Each row comes from the steps of one path. Every step used is in the known rows, and no mark comes twice. Write the path behind each row, first mark first.
In the rows, 128 means zero.
Known rows:
zural nosop: [112 159 132 191 153 116 127 170  98 129 101 121 111 137 125 113 143 187
 111 181  65 126 115 109 132 122 136 134 148 142 115 157 115 146  95 147
 133 181]
lurovi dageb: [125 159 113 194 127 127 110 170 102 146 126 116 135 139 130 130 155 189
  85 144 109  94 127 103 158 143 122 132 150 158 116 169 112 143  97 156
 135 168]
zural kige nalis sefebut rane gofi: [164 133  97 185 132 103 122 112 113 107 124 117 115 117 133 144 132 210
 107 181  76 110 103 104 140 169 146 166 161 154 124 149 126 166  93 190
 197 164]
zural nosop dageb kige: [163 165 102 174 171 140 115 139  94 156 113 108 101 144 129  95 125 231
  98 189  86 130 102  88 133 103 124 166 151 152 107 190 114 157  73 177
 148 180]
lurovi danov: [113 154 144 182 121 124 122 148 100 146 124 127 130 144 127 132 153 192
 103 139  95 102 122 113 160 160 135 143 159 130 107 176 135 160  93 151
 139 179]
nosop nalis: [125 157 109 140 151 133  99 148 113 121 118 135 120 133 142 127 129 177
 102 168  78 121 153 104 147 140 145 137 163 141  97 150 125 143  70 155
 155 153]
nosop zural: [136 157 131 131 138 131 107 146 123 136 110 128 129 109 145 119 136 150
  95 171  74 118 119 109 149 138 130 135 169 137 100 138 143 119  85 130
 123 174]
safo nosop: [122 160 118 159 137 109 111 171  95 142 128 137 136 127 123 102 122 123
  91 177 103 119 154 101 153 152 115 132 160 134 117 164 133 134  84 127
 118 149]
nalis sefebut: [114 138 108 158 130 131 140 128 105 122 130 122 101 123 126 133 139 163
 101 175  83 104 115 104 150 158 166 138 169 125 127 178 122 139  98 148
 138 162]
mafop dobir: [101 155 120 174 146 132 110 167 114 138 128 110 123 138 134 116 132 177
  87 170  97 137 104 111 160 158 138 150 144 143 112 139 137 135 103 145
 112 164]
kige dageb: [142 165 118 151 120 122 107 145 117 153 118 141 115 130 133 136 138 171
 100 161  83 100 140 118 162 162 124 130 152 168 121 166 138 145  96 150
 116 181]
zural nosop dageb lurovi: [146 162 108 187 156 115 105 128  92 158 112 104 111 150 132  87 136 216
 106 183  86 126 129  88 120 121 151 174 159 141 110 167 130 167  61 177
 154 186]
lurovi dageb nosop: [134 161 122 183 139 138 122 173 107 175 131 102 123 136 119 126 149 185
  91 157  94 109  92  95 149 130 111 136 148 181 114 178 110 150 106 150
 137 183]
nalis sefebut rane: [128 137  94 165 120 126 152 118 110 132 131 128 129 116 131 128 129 174
 111 175  68 113  95 116 156 153 157 161 166 135 153 163 113 147  89 154
 157 172]
rane sefebut: [102 156 122 181 142 105  98 155  95 115 156 139 129 138 131 133 142 158
 105 181  84 124 127 116 140 148 139 117 146 128 123 186 125 146 102 141
 145 158]
zural kige: [136 159 128 165 133 124 113 145 106 111 114 113 137 123 106 130 148 174
 102 168 102 121 128 107 142 149 142 130 156 118 113 159 145 158  84 138
 139 202]
nosop nalis sefebut rane: [134 140  79 139 135 133 136 116 114 123 130 132 123 121 149 133 122 189
 116 179  62 123 120 116 157 151 162 167 174 148 132 155  98 152  65 172
 184 148]
sefebut rane gofi: [148 152 127 190 142  97 105 149 109 149 119 138 153 119 130 122 123 178
 109 172  65 107 109 106 140 143 117 150 141 148 131 131 145 136  75 158
 162 180]
nosop nalis kige: [148 151  96 137 164 147  97 138 135 137 126 118 104 146 154 136 117 199
 100 181  85 108 164 124 159 135 153 146 166 136 106 165 139 152  63 158
 147 144]
dobir dageb nosop nalis sefebut: [145 139  75 124 128 153 130 137 116 124 131 100  91 123 140 129 127 185
 110 192  68 116  76  95 156 164 160 132 165 189 101 193  92 157  84 176
 150 161]
rane gofi: [131 150 139 185 154 103  94 163 107 139 117 134 125 128 125 126 134 165
  96 172  82 103 131  96 135 146 125 126 145 137 103 143 155 126  86 154
 144 170]
zural kige dageb dobir: [179 176 147 139 120 122 109 151 116 160 110 119 123 149 116 115 136 194
 106 174  97 103 101 105 139 152 108 118 146 154 125 181 130 167  85 157
 140 215]
nosop zural kige dageb dobir: [196 177 152 104 119 129 100 147 132 167 100 117 128 127 137 110 135 180
 104 180  84 108  89 110 142 149  98 122 161 161 108 161 134 148  77 151
 135 214]
sefebut rane: [134 157 111 172 126 119 126 141 113 141 122 134 153 121 131 120 127 173
 109 165  67 119 109 115 153 140 130 153 152 138 143 144 132 148  82 144
 148 187]
nalis kige zural nosop dageb: [162 155  94 182 174 139  96 144 103 176 131 101  93 153 168 108 116 230
  89 191  80 114 120 113 163 121 161 181 144 160 117 160 147 141  65 188
 117 189]
dageb dobir: [140 164 149 156 141 125 122 159 108 154 117 122 121 155 129  98 122 173
  99 172  78 109  91  88 128 133 118 117 149 124 123 171 128 143  90 148
 142 186]
nalis kige dageb: [163 157 108 150 135 136 103 135 137 171 126 124 101 140 145 145 127 191
  97 175  92  86 148 138 174 154 130 140 154 162 131 184 152 153  90 152
 108 172]
safo nosop dageb dobir: [151 173 125 147 147 119 111 167  88 179 137 122 135 156 139  69 103 158
  87 182 115 112 112  62 140 138 102 147 154 130 118 177 124 141  64 154
 150 162]
mafop dobir dageb lurovi danov: [136 146 104 186  99 123  91 145 112 146 127  86 131 157 138 104 147 224
  92 154 120 116  91 121 170 198 140 162 149 172 102 185 133 184  83 186
 108 170]
nosop safo: [120 151 113 184 144 137 109 145  93 148 141 131 118 128 140 136 129 172
 103 142 101 109 137  96 132 150 152 135 160 112 118 155 143 123  88 124
 140 170]
nosop safo pokazo: [110 159 101 189 162 133 106 152  93 121 152 141 130 106 131 143 128 148
 112 129  84  91 151 103 123 161 149 120 173  98 107 148 156 112 108 114
 139 157]
safo nosop dageb dobir mafop: [155 180 130 120 145 121 100 165  83 173 147 115 146 159 114  57  88 164
  81 179 137 128  89  77 150 171 105 150 160 130 125 170 114 143  59 156
 161 181]
nalis kige: [141 149 113 165 151 139 112 140 129 146 128 113 110 142 137 134 125 185
  96 177  91 100 138 123 158 138 145 138 158 124 127 174 153 148  87 142
 122 166]
mafop dobir dageb: [114 150  90 176 119 135 101 175 116 117 125  97 131 133 143 114 132 187
  87 170 102 123  80 110 174 182 134 137 135 173 109 156 130 142 100 160
  93 168]
safo nosop dageb: [128 165 101 157 145 119 104 159  87 155 142 129 139 129 138  96 118 146
  85 172 121 117 148  77 159 149 123 158 160 134 111 164 135 136  66 146
 136 154]
nalis kige safo pokazo: [118 149  86 149 174 121 126 156 122 114 156 131 123 115 122 156 150 162
  94 156  86  59 140 132 147 157 139 113 186 118 112 166 173 145 115 140
 118 151]
kige zural nosop dageb lurovi: [170 160 101 181 158 116  86 125  86 171 121 110 105 149 149  81 126 217
  91 185  76 129 131  94 134 129 165 186 151 166 108 152 144 152  55 198
 129 199]

Which path is each row?
[168 149  65 167 135 149  95 146 128 112 122  93  94 145 154 111 110 231
  69 176 102 130  83 101 171 174 113 152 142 202  95 190 117 162 115 194
 108 136]
mafop dobir dageb kige nalis
[162 146 107 158 154 141  94 138 123 160 137 116 102 143 154 127 114 185
  79 178  82 104 139 130 173 145 158 149 149 149 123 161 167 132  79 160
  95 179]
nalis kige zural
[166 172 135 141 128 132 116 145 120 165 118 111 116 120 101 138 147 178
 110 179  86 123 101 112 148 150 117 135 149 181 116 177 140 170  99 143
 127 220]
zural kige dageb nosop
[128 141  98 141 158 124 129 149 122 142 145 121 109 135 130 148 151 182
  83 167 103  75 125 126 157 146 143 131 173 132 124 175 161 156  96 150
 120 163]
nalis kige safo
[141 152 136 177 118 114 105 118 104 156 122 117 127 153 122 113 152 198
 102 145 100 102 141 114 143 161 144 157 168 132 109 188 146 180  78 164
 143 178]
dageb lurovi danov
[144 173 156 128 136 128 111 154 106 147 126 115 133 157 102  86 108 179
  94 171 102 123  69 101 137 166 121 123 154 125 130 164 121 146  86 148
 154 205]
dageb dobir mafop
[184 149  74 157 136 149  78 154 115 143 132  96 111 136 150  97 108 210
  63 185  99 133  76 114 185 172 130 152 129 205 104 174 134 134  91 190
  69 176]
mafop dobir dageb kige zural
[147 180 144 153 157 128 116 161  85 161 120 100 121 169 115  67 111 226
 102 182 100 136  47  87 128 141 126 153 148 138 122 162 101 157  70 177
 173 215]
zural nosop dageb dobir mafop
[130 156 125 170 158 147 121 149  98 178 146 117 106 124 127 131 126 168
 108 154  85 124 103  88 125 137 139 140 158 134 114 166 138 130  98 119
 143 183]
dageb nosop safo
[126 154 102 166 132 147 116 178 120 146 131  84 119 131 130 109 128 185
  92 186  89 138  42 102 165 168 125 139 132 193 106 167 124 150 110 156
  97 183]
mafop dobir dageb nosop
[119 135  94 165 133 131 139 115 111 105 130 124  77 133 147 140 132 184
  91 169  76 107 125  95 151 166 164 147 174 147 115 180 116 149 117 169
 151 134]
kige nalis sefebut
[189 162 123 103 145 154 108 133 158 203 122 108  93 118 152 136 122 177
 100 194  66 107 101 136 168 134 110 147 163 193 112 174 150 139  91 139
 106 186]
nalis kige dageb nosop zural
[165 140  90 131 118 133 137  97 130 103 118 110 121  99 153 137 134 193
 105 178  68 126  92 116 154 163 151 174 185 154 121 145 116 158  92 168
 174 168]
nosop zural kige nalis sefebut rane
[178 137  69 154 137 140 145  90 122 128 128 123  93 128 143 126 109 217
  94 181  66 119 100 106 153 146 135 176 172 166 137 197 102 166 104 186
 170 137]
dageb kige nalis sefebut rane
[133 156 128 186 154 117 109 165  91 145 111 126 105 137 142 107 131 186
  97 182  55 129 117 115 146 129 148 145 139 166 111 144 129 130  88 168
 109 194]
kige zural nosop
[160 162 114 128 136 117  97 150 115 110 114 120 126 109 145 112 125 146
  84 180 103 131 154 102 151 160 110 146 178 154  83 145 133 143  88 141
 136 144]
safo nosop zural kige nalis
[196 148  76 189 149 143  89 154  82 155 126 108  90 134 155 106 110 228
  93 173  83 117  91 108 144 143 140 140 139 187 106 188 117 129  76 180
 101 189]
dobir dageb kige zural nosop safo
[144 148  85 170 118 125  85 148 121 128 121  89 129 141 135  97 130 195
  87 179 106 125 101 111 158 183 144 149 144 170 110 166 138 162  85 172
  97 169]
mafop dobir dageb lurovi
[171 154 100 158 153 138 110 120 120 124 117 126  88 141 136 120 116 205
  80 170  81 121 136  95 143 137 118 146 162 161  99 192 127 159 109 171
 143 142]
dageb kige nalis
[126 137  70 133 137 161 122 155 122 130 139  81  89 128 148 121 123 200
 100 200  80 142  54 103 170 177 159 153 154 203  96 174  90 153  93 183
 131 145]
mafop dobir dageb nosop nalis sefebut
[147 134  92 156 149 111 115 125 114 134 128 136 122 117 149 133 118 191
 117 187  60 111 120 108 145 152 151 162 164 157 120 139 112 140  57 187
 199 144]
nosop nalis sefebut rane gofi
[161 164 145 121 144 142 115 147 126 147 111  97 129 102 113 121 144 157
 105 188  76 142  81 104 136 130 122 138 167 151  94 149 143 144  86 127
 135 215]
dageb nosop zural kige
[172 161 120 140 147 146 115 140 143 199 130 109  91 137 132 140 123 189
 103 189  76 102 112 129 165 140 118 143 151 185 128 194 148 159 100 145
 111 186]
nalis kige dageb nosop
[185 154 106 148 154 138  92 130 109 157 126 128 107 130 134 107 113 185
  74 180  78 123 127 108 156 134 131 148 148 164 111 175 146 130  83 170
 105 182]
dageb kige zural
[152 175 143 156 127 129 106 174  99 162 133 102 142 165 108  92 127 205
  81 152 128 104  68 102 149 165 105 124 149 156 131 174  94 150  91 166
 159 198]
lurovi dageb dobir mafop
[123 155 109 138 141  92 126 177  86 118 141 128 147 114  97 124 160 136
  84 170 131 103 143 106 147 164 117 123 176 133 111 164 144 162  89 136
 126 170]
zural kige safo nosop
[156 154  80 129 165 132 123 129  97 154 148 123 116 130 123 121 143 206
  70 162 116  93 108  83 146 133 122 153 174 146 105 189 145 157  84 178
 143 172]
nosop dageb kige safo
[162 150  93 167 108 119  94 130 116 123 112 108 132 136 127 105 134 181
  97 172  94 101 122 102 145 170 146 128 156 157 114 185 140 165  73 167
 114 182]
dobir dageb lurovi
[113 156 122 209 160 127 121 165  81 147 123 123 103 137 138 124 134 195
 116 156  82 122 122 105 119 128 149 139 153 125 114 155 119 131  91 133
 143 176]
zural nosop safo
[142 154 103 162 177 138 108 157 122 134 110 109  90 153 154 124 124 223
 115 197  67 121 146 130 146 112 150 149 159 150 105 165 115 160  65 167
 150 149]
zural nosop nalis kige
[104 163 109 215 176 124 120 171  82 121 133 131 115 114 129 131 134 174
 128 145  65 105 136 110 109 140 145 123 166 111 105 146 132 121 110 122
 141 163]
zural nosop safo pokazo
[149 164 121 159 142 144 114 144 106 202 144 128  96 124 134 143 128 175
 110 154  85 111 112 103 140 153 124 140 154 171 118 175 137 134 101 129
 129 190]
kige dageb nosop safo
[198 181 146  98 120 113  96 167 118 177 107 124 137 123 134  89 121 143
  97 193 105 114 115 106 148 155  77 125 165 167 107 166 125 142  70 140
 124 186]
safo nosop zural kige dageb dobir
[154 159 100 160 142 125  94 110 103 156 129 114 125 142 132 100 130 192
  92 168 104 113 147  81 135 144 155 170 166 129 111 168 153 161  60 168
 149 182]
nosop dageb lurovi
[172 151  85 126 169 131  73 157 115 161 144 128 108 142 170 108  92 162
  79 195  97 120 191 125 180 148 142 157 161 168 104 158 143 131  48 167
 111 129]
safo nosop nalis kige zural
[133 136  82 167 122 127 151 104 118 116 132 128 105 125 153 136 122 193
 102 168  61 112 104 108 156 163 154 171 170 157 141 165 109 159 107 174
 171 144]
kige nalis sefebut rane
[180 164  75 150 161 133  98 129  99 150 139 126 102 141 148  92  97 189
  68 178 116 124 155  70 156 142 102 173 167 165  95 198 123 156  82 178
 149 120]
safo nosop dageb kige nalis
[136 139  99 162 128 131 134 112 110  86 124 108  87 126 128 145 144 196
  95 173  94 113 122  99 146 171 169 147 175 137 110 180 120 168 110 169
 163 158]
zural kige nalis sefebut
[141 156 112 170 136 123 110 134 114  94 115 115 114 133 126 136 141 196
  93 162  94 121 139 100 142 157 140 141 162 140 101 160 139 168 104 160
 153 174]
zural kige nalis
[149 139  85 168 118 124 144 101 115  96 126 112 116 119 134 142 133 205
 108 171  77 122 103 111 151 167 159 169 172 146 137 166 113 178 100 176
 180 169]
zural kige nalis sefebut rane
[148 155  91 130 164 132  92 160 121 148 135 125 114 142 153 114 102 162
  95 193 105 114 188 121 167 143 130 148 169 142 107 172 130 147  54 146
 135 116]
safo nosop nalis kige
[166 157  66 126 161 116 104 180  94 156 148 131 128 135 129 117 144 186
  64 164 137  90 161 100 161 138  84 136 179 196  90 196  91 157  73 182
 148 110]
lurovi dageb kige safo nosop nalis
